Each row was made from one path, in order. Every step used is in the known rows, and no mark comes twice. Write each row's path.
In the rows, 128 means zero.
Known rows
f/h: [130  98 103 149 113 117 133 133 168 108 112 138 127 102 107 125 149 140
 155 110 166]
e/y/n: [160 138 132 126 131  85 130 144 124 114 169 149 139  66 124 135 166 176
 164  69 134]
k/y/n/f/h/e: [197  84 119 186  58 133 136 175 168  98 105 133 202  98 104 137 162 138
 201 107 128]
e/y/n/f/h/s: [173  99 152 178 116  58 151 125 154  94 201 160 150  60 133 145 175 165
 160  71 156]
e/s/y/n: [160 153  93  87 127  91 150 145 141 109 145 170 107 110 124 116 184 177
 201 121 113]
y/e/s/n/f/h: [145 128 129 182 101  89 141 156 163  79  99 134 143  86 121 129 139 173
 137 128 126]
n/f: [144  97 131 163 147 135 149 126 150 133 109 131 136 107 145 146 138 163
 126  96 117]
s/n/f/e/y: [131  99 164 205 113  43 157 142 137 115 112 149 150 101 158 114 148 179
 133  82 123]
y/n: [160 134 133 118 130 119 122 146 139 119 133 145 135  86 117 126 146 169
 173 102 139]
h/s/n: [153 155 143 142 148  83 112 112 136 111 128 140 111  97 136 119 114 156
 136 127 132]
h/n/e: [183 148 160 137 151 119 119 125 142 129 129 131 121 109  76 130 142 171
 115  94 106]
h/y/e/s: [186 127 119 138 133 103 112 142 116  90 100 103 134  88 128 153 150 210
 155 165  96]
f/y/n/e/s: [180 125 138 124 142  77 118 163 150  77 150 143 108  68 105 140 149 180
 194 111 108]
f/y/e/s: [163 102 104 142 134  98 118 145 144  69 124 129 124  86 114 151 145 172
 166 154 109]
k/y/e/s/n/f/h: [170 133  98 196  71 105 140 172 163  81  85 141 153 103 110 130 160 155
 151 134 112]
e/y/n/f/h: [154  96 137 176  97  80 159 152 157 102 173 156 161  63 127 140 180 165
 165  52 157]
k/y: [163 125  84 145 115 144 123 141 144 128  95 138 132 124 112 134 157 139
 153 117 115]
s/n/e/y: [154 160 154 144 138  72 121 144 133 108 143 122 119  74 127 130 133 170
 108  51  96]
e/s/n/f/h/k/y: [165 135  96 202  73  94 135 140 137  72  72 138 147 113 143 113 147 158
 172 127 123]
s/y/e: [168 110  96 112 105 138 147 128 150 111 131 133 139 121 128 135 166 164
 141 113  87]
h/y/n/f/e: [188  65 178 189  96  76 146 155 132 116 105 136 174 100 157 128 163 214
 197 123 127]

Write each row's path
[169 124 152 172 143 122 146 119 141 141 126 147 146 116 107 135 150 169
 125  99 126] : h/n/f
[182 160 132 146 116  78 105 154 111  85  93 108 137  83 134 134 131 208
 157 161  98] : h/y/e/s/n
[173 104 125 180 106  84 152 169 144 112  85 171 144 123 123 118 184 185
 198 144 112] : k/y/n/f/e/s
[210 116 122 155  60 129 112 150 145  70 118 126 159  94 104 120 158 161
 184  88 115] : f/h/k/y/n/e
[165 111 150 150 130 125 146 145 146 126 134 146 151  85 139 139 147 176
 159  86 126] : y/n/f
[178 137 158 114 140 121 119 152 147 114 138 130 127  80 108 133 139 179
 149  80 106] : y/n/e
[176 106 107 155  99  93 119 149 141  73 104 110 142  86 111 145 161 192
 171 163 131] : f/h/y/e/s
[184 153 160 145 152  84 127 125 128 123 167 135 125  91  81 139 161 178
 106  61 100] : h/n/e/y
[153  71 130 192 108  92 147 139 157  96 131 116 182  82 127 152 151 149
 142  79 130] : n/f/h/e/y
[164 118 102 111 140 104 145  94 150 120 155 152 106 128 140 129 163 150
 152 121 109] : h/s/y
[140 139  74  99 144 100 154 125 146 117 120 155  93 129 129 123 175 164
 167 129 105] : e/s/y
[182  84 124 186 100  99 140 148 148  80 105 110 157  85 132 159 163 199
 156 146 119] : n/f/h/y/e/s
[131 101  94 125 127  67 162 130 150 111  94 166 101 151 128 102 184 175
 184 154 112] : f/e/s/y
[154 124 123 158 110 105 131 125 159 116 126 154 138 111  67 115 162 145
 156 114 174] : f/h/n
[153  67 131 186 106 127 139 141 171 103  94 112 178 101 121 144 131 143
 152 113 135] : n/f/h/e
[186 118  92 148  99 158 118 149 141 110  98 123 154 114 106 144 155 154
 139 127  92] : k/y/e
[181 120  90 154 102 148 113 117 116 100  85 120 147 125 138 128 142 156
 158 122 103] : h/k/y
[191 100 132 189  91  89 142 146 117  83  75 152 159 124 148 111 168 201
 203 149  99] : h/k/y/n/f/e/s
